Every row comes from one small tree of marks. The marks that hang from a mark follow it in brackets, in alphabetical order. Every link used is in the known rows. Which tree was each row made from?
Known rows
Z[C K]: -0.190; -0.399; 1.143; 2.899; 0.224; 0.766; 0.506; -1.175; -1.983; -2.623; 1.423; -0.972; 0.351; 0.497; 1.552; -0.697; -0.069; -1.436; 0.566; -0.090; 1.479; 1.009; -0.326; -0.242
K[D[Q[B[J]]] Z[C]]: -0.625; 0.525; -1.936; 2.833; -0.158; 0.632; 1.117; -0.683; 0.040; -0.175; -0.870; 1.409; -0.952; 1.503; 0.716; 0.915; -0.046; 1.220; 1.004; 1.121; 0.471; -2.425; -0.025; 0.159
Q[B[J] D[K]]: -0.901; -1.105; -4.253; -1.097; 1.095; 2.044; 0.142; 0.832; 0.241; -0.271; -0.304; 1.088; 0.941; 0.813; 2.529; -0.391; 0.196; -0.518; -0.204; 0.180; 0.433; -1.136; -2.496; 0.670
T[P]: -0.021; -0.194; -0.981; 1.403; -0.354; -0.727; 0.945; -0.568; 0.592; 0.023; -0.848; -0.459; 0.260; -0.167; 0.268; 0.429; 0.586; -0.502; 0.303; -0.241; 0.115; 0.243; -0.944; -0.183
D[K[Z[C]] Q[B]]: -0.909; 0.448; -2.359; -1.022; 0.600; 1.656; 0.721; -1.930; -0.761; -0.324; 1.101; 2.751; 0.137; 1.483; 2.306; 1.500; -0.001; -1.486; 1.009; 1.521; 0.842; -1.005; -1.451; -0.355
Q[B[J] D[K[Z]]]: -1.095; -1.040; -4.291; -0.705; 0.625; 1.858; 0.368; 0.468; 0.099; -0.257; -0.303; 1.296; 0.626; 0.818; 2.399; 0.090; 0.149; 0.152; -0.364; 0.762; 0.553; -1.479; -1.880; 0.600
K[D[Q] Z]: -0.789; 0.530; -0.619; 1.840; -0.122; 0.005; 0.331; -0.846; 0.436; 0.604; -2.412; 1.280; -1.333; 0.985; 0.585; 1.215; 0.358; 2.255; 0.762; 0.618; -0.802; -1.361; 1.398; 0.273
Q[B[J] D[K[Z[C]]]]: -0.896; -0.834; -4.047; -0.182; 0.694; 2.099; 0.632; 0.352; 0.006; -0.646; 0.134; 1.134; 0.666; 0.975; 2.378; -0.071; 0.050; -0.510; -0.161; 0.891; 0.979; -1.515; -2.167; 0.505
W[Q[B D[K]] T[P] Y]: -2.368; -0.714; 0.847; -4.658; -0.062; 1.443; 0.390; -0.980; -5.223; 0.051; 1.955; 3.774; -0.383; -0.267; -0.477; 1.083; 1.733; -1.761; 0.744; 0.447; -2.163; -0.009; -3.023; 0.675
C[D[K[Z] Q[B[J]]]]: -0.338; 0.339; -2.915; -0.486; 1.354; 0.448; 0.333; -0.308; 1.102; 0.928; -0.559; 2.566; 0.441; 1.340; 0.831; 0.227; 0.416; 0.619; 0.972; 0.715; -0.606; -2.070; -0.566; 0.300
Q[B[J]]: -0.357; -0.734; -3.628; 0.089; -0.291; 0.335; 0.492; 0.770; -0.550; -0.130; 1.288; 0.872; 0.703; 0.330; 0.400; 0.087; -0.429; 0.665; -0.426; 0.473; 0.702; -1.943; -1.709; 0.152
Q[B]: -0.874; -0.411; -2.122; 0.060; -0.244; 0.339; 0.317; 0.398; -1.730; 0.076; 0.882; 1.110; 0.081; 0.006; 0.156; 0.438; -0.065; 0.361; -0.492; 0.218; 0.905; -1.391; -1.978; 0.080
Z[C K[D[Q[B]]]]: -0.823; -0.295; 0.052; 3.578; 0.704; 1.142; 0.495; -1.091; -2.015; -2.131; 0.118; -0.007; -0.136; 1.211; 2.215; -0.377; 0.224; -0.679; 1.152; -0.376; 1.076; 0.076; -0.920; 0.057
B[J Q[D[K[Z[C]]]]]: 0.987; 0.162; -4.362; -0.789; 0.310; 0.889; 0.848; -0.133; 2.030; 0.589; -0.079; -0.375; 0.710; 1.318; 1.235; -1.093; -0.381; -1.431; 0.319; 0.786; -1.440; -1.600; 0.045; -0.108
B[J Q]: 1.292; 0.182; -4.154; -0.725; -0.386; -0.416; 0.670; 0.168; 1.675; 1.047; 0.608; -0.513; 0.741; 0.811; -0.168; -0.918; -0.683; -0.392; 0.080; 0.450; -1.775; -1.865; 0.437; -0.330
C[D]: 0.248; 0.365; -0.307; 0.722; 0.966; -0.432; -0.006; 0.756; 1.051; 0.869; -1.003; 0.601; 0.097; 0.296; -0.942; -0.813; 0.511; 0.795; 0.438; -0.297; -0.647; -1.211; 0.052; 0.426
D[Q]: 0.003; 0.670; -0.990; -1.426; 0.212; 0.612; 0.078; -0.734; -0.228; 0.329; -0.345; 1.502; -0.120; 0.749; 0.157; 0.531; 0.055; -1.047; 0.923; -0.289; -0.886; -0.072; -0.032; -0.156
D[K[Z] Q[B[J]]]: -0.793; -0.021; -3.781; -1.671; 0.493; 1.276; 0.471; -1.522; 0.129; 0.055; 0.733; 2.825; 0.517; 1.468; 2.479; 1.480; -0.135; -0.278; 0.760; 1.495; 0.030; -1.291; -0.856; -0.164
W[Q[D[K]] T]: -1.193; -0.091; 1.542; -5.256; 0.871; 2.357; -0.577; -1.031; -3.642; 0.094; 0.975; 2.800; -0.415; 0.451; -0.048; 0.658; 0.889; -1.407; 1.111; 0.048; -1.908; -0.062; -0.858; 0.721
T[W[Q Y]]: 0.572; 0.368; 0.550; -1.856; -0.405; 0.361; 0.758; -0.243; -2.993; -0.053; 0.135; 1.518; 0.243; -0.118; -2.752; 0.574; 0.995; -0.801; 0.927; -0.272; -2.745; 0.928; 0.104; 0.258
C[D[K]]: 0.027; 0.162; -0.408; 0.005; 1.804; 0.010; -0.211; 0.194; 1.732; 0.803; -0.880; 0.883; 0.513; 0.642; 0.688; -0.699; 0.638; 0.277; 0.694; 0.119; -0.469; -0.797; -0.297; 0.405
W[T]: -0.556; -0.278; 2.068; -1.436; -0.086; 0.409; -0.217; -0.397; -2.362; 0.187; 1.959; 0.925; -0.397; -0.435; -1.567; 0.156; 0.233; 0.227; 0.453; 0.300; -0.584; 0.205; 0.162; 0.307
Z[C]: 0.510; 0.522; 0.665; 1.386; 0.184; 0.686; 0.775; -0.301; -0.248; -1.085; 1.344; -0.438; 0.083; 0.511; -0.074; -0.499; -0.268; -1.962; 0.614; 0.407; 1.295; -0.210; -0.827; -0.266

Write each row's tree
-0.348; 0.029; -0.258; 2.722; 0.946; 0.921; 0.647; -0.872; -1.994; -1.829; 0.868; 0.562; 0.397; 1.086; 1.015; -0.838; 0.276; -1.234; 1.160; -0.377; 0.910; -0.312; -1.012; 0.017 : Z[C[D[Q[B]]] K]
-2.260; -0.582; 0.925; -4.222; -0.630; 1.142; 0.521; -0.578; -5.746; 0.099; 1.881; 3.550; -0.677; -0.507; -1.572; 0.984; 1.633; -1.388; 0.564; 0.147; -2.301; -0.303; -2.788; 0.699 : W[Q[B D] T[P] Y]
-0.141; 0.234; -0.469; 0.459; 1.313; -0.139; 0.033; -0.164; 1.571; 0.759; -0.915; 1.072; 0.195; 0.639; 0.519; -0.202; 0.593; 0.948; 0.537; 0.692; -0.365; -1.098; 0.308; 0.340 : C[D[K[Z]]]
0.649; -0.175; -3.474; -0.436; -0.224; 0.811; 1.805; -0.278; -2.036; 0.005; -1.629; 1.066; 0.909; 0.372; -1.537; 0.884; 1.265; -1.145; 1.190; -0.929; -1.828; -0.139; -1.744; 0.400 : T[P W[Q[B[J] D]]]
-2.506; -0.532; 1.512; -5.383; -0.164; 1.868; -0.109; -0.836; -5.848; 0.007; 2.542; 4.240; -0.761; -0.181; -0.771; 1.136; 1.302; -0.920; 0.411; 1.032; -2.191; -0.447; -1.947; 0.759 : W[Q[B D[K[Z]]] T Y]
-0.299; 0.087; 0.072; 0.344; 0.554; 0.798; 0.415; -1.463; 0.645; -0.672; 0.833; 0.506; 0.193; 0.726; 1.982; 0.635; -0.001; -0.667; 0.422; 1.647; 1.022; 0.013; -0.025; -0.257 : D[K[Z[C]]]
0.913; -0.051; -4.583; -1.578; 0.550; 0.757; 0.419; 0.217; 2.204; 0.917; -0.493; -0.343; 0.922; 1.163; 1.365; -1.265; -0.254; -1.215; 0.230; 0.253; -1.944; -1.323; -0.101; 0.024 : B[J Q[D[K]]]
-1.433; -0.541; -2.519; -0.265; 0.736; 2.162; 0.471; -0.004; -1.143; -0.472; -0.269; 1.371; 0.030; 0.655; 2.078; 0.276; 0.399; -0.824; -0.242; 0.684; 1.157; -0.988; -2.416; 0.437 : Q[B D[K[Z[C]]]]
-0.302; 0.743; -0.866; -1.046; 0.781; 1.418; 0.510; -2.209; 0.403; -0.362; 0.450; 1.969; 0.053; 1.471; 2.105; 1.171; 0.038; -1.728; 1.374; 1.353; 0.124; 0.015; -0.064; -0.401 : D[K[Z[C]] Q]
0.730; -0.155; -0.381; 1.561; -0.763; -0.859; 1.802; -0.335; -1.075; 0.009; -0.826; -0.151; 0.628; -0.651; -2.555; 0.416; 1.438; -0.762; 0.884; -0.490; -1.835; 1.816; -0.481; 0.037 : T[P W[Y]]
0.393; 0.004; -1.240; -1.783; -0.542; 0.519; 1.002; 0.113; -3.257; -0.085; 0.786; 1.926; 0.574; 0.044; -2.570; 0.640; 0.783; -0.476; 0.734; -0.042; -2.393; -0.007; -0.732; 0.321 : T[W[Q[B[J]] Y]]
0.574; 0.137; -0.420; -0.453; -0.729; -0.357; 1.702; -0.838; -2.446; -0.006; -0.718; 1.062; 0.491; -0.273; -2.536; 1.009; 1.581; -1.319; 1.236; -0.518; -2.638; 1.228; -0.804; 0.070 : T[P W[Q Y]]
-0.544; -0.448; -0.679; 3.640; 0.703; 1.137; 0.598; -0.902; -1.423; -2.234; 0.302; -0.084; 0.156; 1.370; 2.402; -0.553; 0.045; -0.560; 1.191; -0.278; 0.988; -0.244; -0.785; 0.090 : Z[C K[D[Q[B[J]]]]]
-1.424; -0.782; -2.715; -1.201; 1.125; 2.059; -0.040; 0.464; -0.925; -0.066; -0.686; 1.342; 0.291; 0.502; 2.371; -0.043; 0.547; -0.863; -0.296; -0.042; 0.588; -0.615; -2.725; 0.591 : Q[B D[K]]
-1.147; 0.187; -2.712; -1.707; 0.529; 1.307; 0.359; -1.783; -0.705; 0.239; 0.416; 2.973; 0.083; 1.222; 2.298; 1.751; 0.128; -0.555; 0.713; 1.329; 0.166; -0.899; -1.040; -0.216 : D[K[Z] Q[B]]
0.536; 0.971; -0.134; 0.804; 1.528; 1.038; 0.680; -0.514; 0.844; -0.360; 0.610; 0.903; 0.420; 1.297; 0.519; -0.746; 0.202; -2.286; 1.558; 0.347; 0.525; -0.782; -1.039; -0.061 : Z[C[D[K Q]]]
-1.626; -0.714; -2.759; -0.747; 0.671; 1.906; 0.195; 0.084; -1.096; -0.055; -0.754; 1.513; 0.006; 0.500; 2.117; 0.450; 0.504; -0.180; -0.442; 0.521; 0.713; -0.904; -2.150; 0.539 : Q[B D[K[Z]]]
0.050; 0.617; -1.562; 1.727; -0.361; 0.263; 1.246; -0.529; -0.082; -0.367; 0.738; 1.134; -0.214; 0.918; -0.671; 0.417; -0.220; 0.352; 0.535; 1.388; 0.732; -2.149; 0.118; -0.075 : K[Z[C[D[Q[B[J]]]]]]
-2.380; -0.570; 1.535; -5.618; 0.160; 1.970; -0.263; -0.573; -5.677; 0.020; 2.601; 4.107; -0.596; -0.158; -0.681; 0.771; 1.342; -1.370; 0.520; 0.617; -2.264; -0.210; -2.405; 0.798 : W[Q[B D[K]] T Y]
0.187; 0.820; -0.832; 0.795; 1.433; 1.203; 0.773; -0.385; 0.332; -0.330; 0.882; 1.300; 0.414; 1.324; 0.533; -0.564; 0.172; -2.154; 1.382; 0.413; 0.827; -1.253; -1.728; -0.027 : Z[C[D[K Q[B]]]]
-0.859; 0.675; -1.182; 2.840; -0.128; 0.677; 1.026; -0.853; -0.542; -0.086; -1.066; 1.489; -1.243; 1.340; 0.605; 1.096; 0.126; 1.059; 0.952; 1.000; 0.568; -2.142; -0.148; 0.120 : K[D[Q[B]] Z[C]]
-0.447; 0.411; 0.549; 3.821; -0.166; 0.067; 0.822; -0.531; 0.477; -0.343; -1.219; -0.082; -1.222; 0.814; 0.398; 0.482; 0.126; 1.625; 0.540; 1.103; 0.731; -1.448; 0.858; 0.197 : K[D Z[C]]
-0.895; 0.157; -1.595; 1.007; 0.701; 0.530; 0.005; 0.109; -0.058; 0.710; -1.943; 1.444; -0.686; 1.002; 0.997; 0.430; 0.407; 1.015; 0.830; -0.440; -0.576; -1.365; -0.808; 0.414 : K[D[Q[B]]]
-0.416; 0.421; -2.162; -0.906; 1.847; 0.645; 0.021; -0.124; 0.673; 1.056; -0.685; 2.481; 0.455; 1.170; 0.880; -0.094; 0.648; -0.270; 1.106; 0.027; -0.651; -1.489; -1.282; 0.328 : C[D[K Q[B]]]
-1.018; -0.333; -0.634; -4.313; -0.311; 1.372; 0.008; -0.562; -4.597; 0.089; 2.984; 3.248; -0.097; 0.328; -1.242; 1.068; 0.145; -0.107; 0.680; 0.566; -1.184; -1.968; -1.517; 0.466 : W[Q[B[J]] T]
-0.975; 0.157; -2.414; 1.888; -0.270; 0.147; 0.560; -0.468; 0.168; 0.548; -1.834; 1.687; -1.002; 1.151; 0.762; 1.263; 0.131; 2.565; 0.567; 0.848; -0.442; -2.302; 0.523; 0.335 : K[D[Q[B[J]]] Z]
-0.255; 0.152; -3.532; -1.302; -0.005; 0.856; 0.427; -0.187; -0.612; 0.227; 0.568; 2.100; 0.378; 0.982; 0.444; 0.608; -0.256; -0.586; 0.637; 0.044; -0.373; -1.422; -1.260; -0.053 : D[Q[B[J]]]
0.782; -0.001; -4.632; -1.283; 0.252; 0.674; 0.575; -0.045; 2.076; 0.936; -0.536; -0.243; 0.689; 1.130; 1.239; -0.936; -0.280; -0.763; 0.112; 0.669; -1.892; -1.511; 0.337; -0.020 : B[J Q[D[K[Z]]]]
0.123; -0.063; -1.469; -0.482; -0.887; -0.174; 1.864; -0.620; -3.239; 0.048; -0.297; 1.615; 0.528; -0.278; -2.389; 1.236; 1.548; -1.147; 0.996; -0.409; -2.203; 0.540; -1.768; 0.114 : T[P W[Q[B] Y]]
-2.003; -0.287; 1.935; -4.769; -0.826; 0.774; -0.021; -0.619; -6.239; 0.134; 3.650; 3.936; -0.738; -0.500; -2.136; 1.122; 0.889; -0.549; 0.366; 0.812; -2.021; -0.762; -1.873; 0.444 : W[Q[B] T Y]
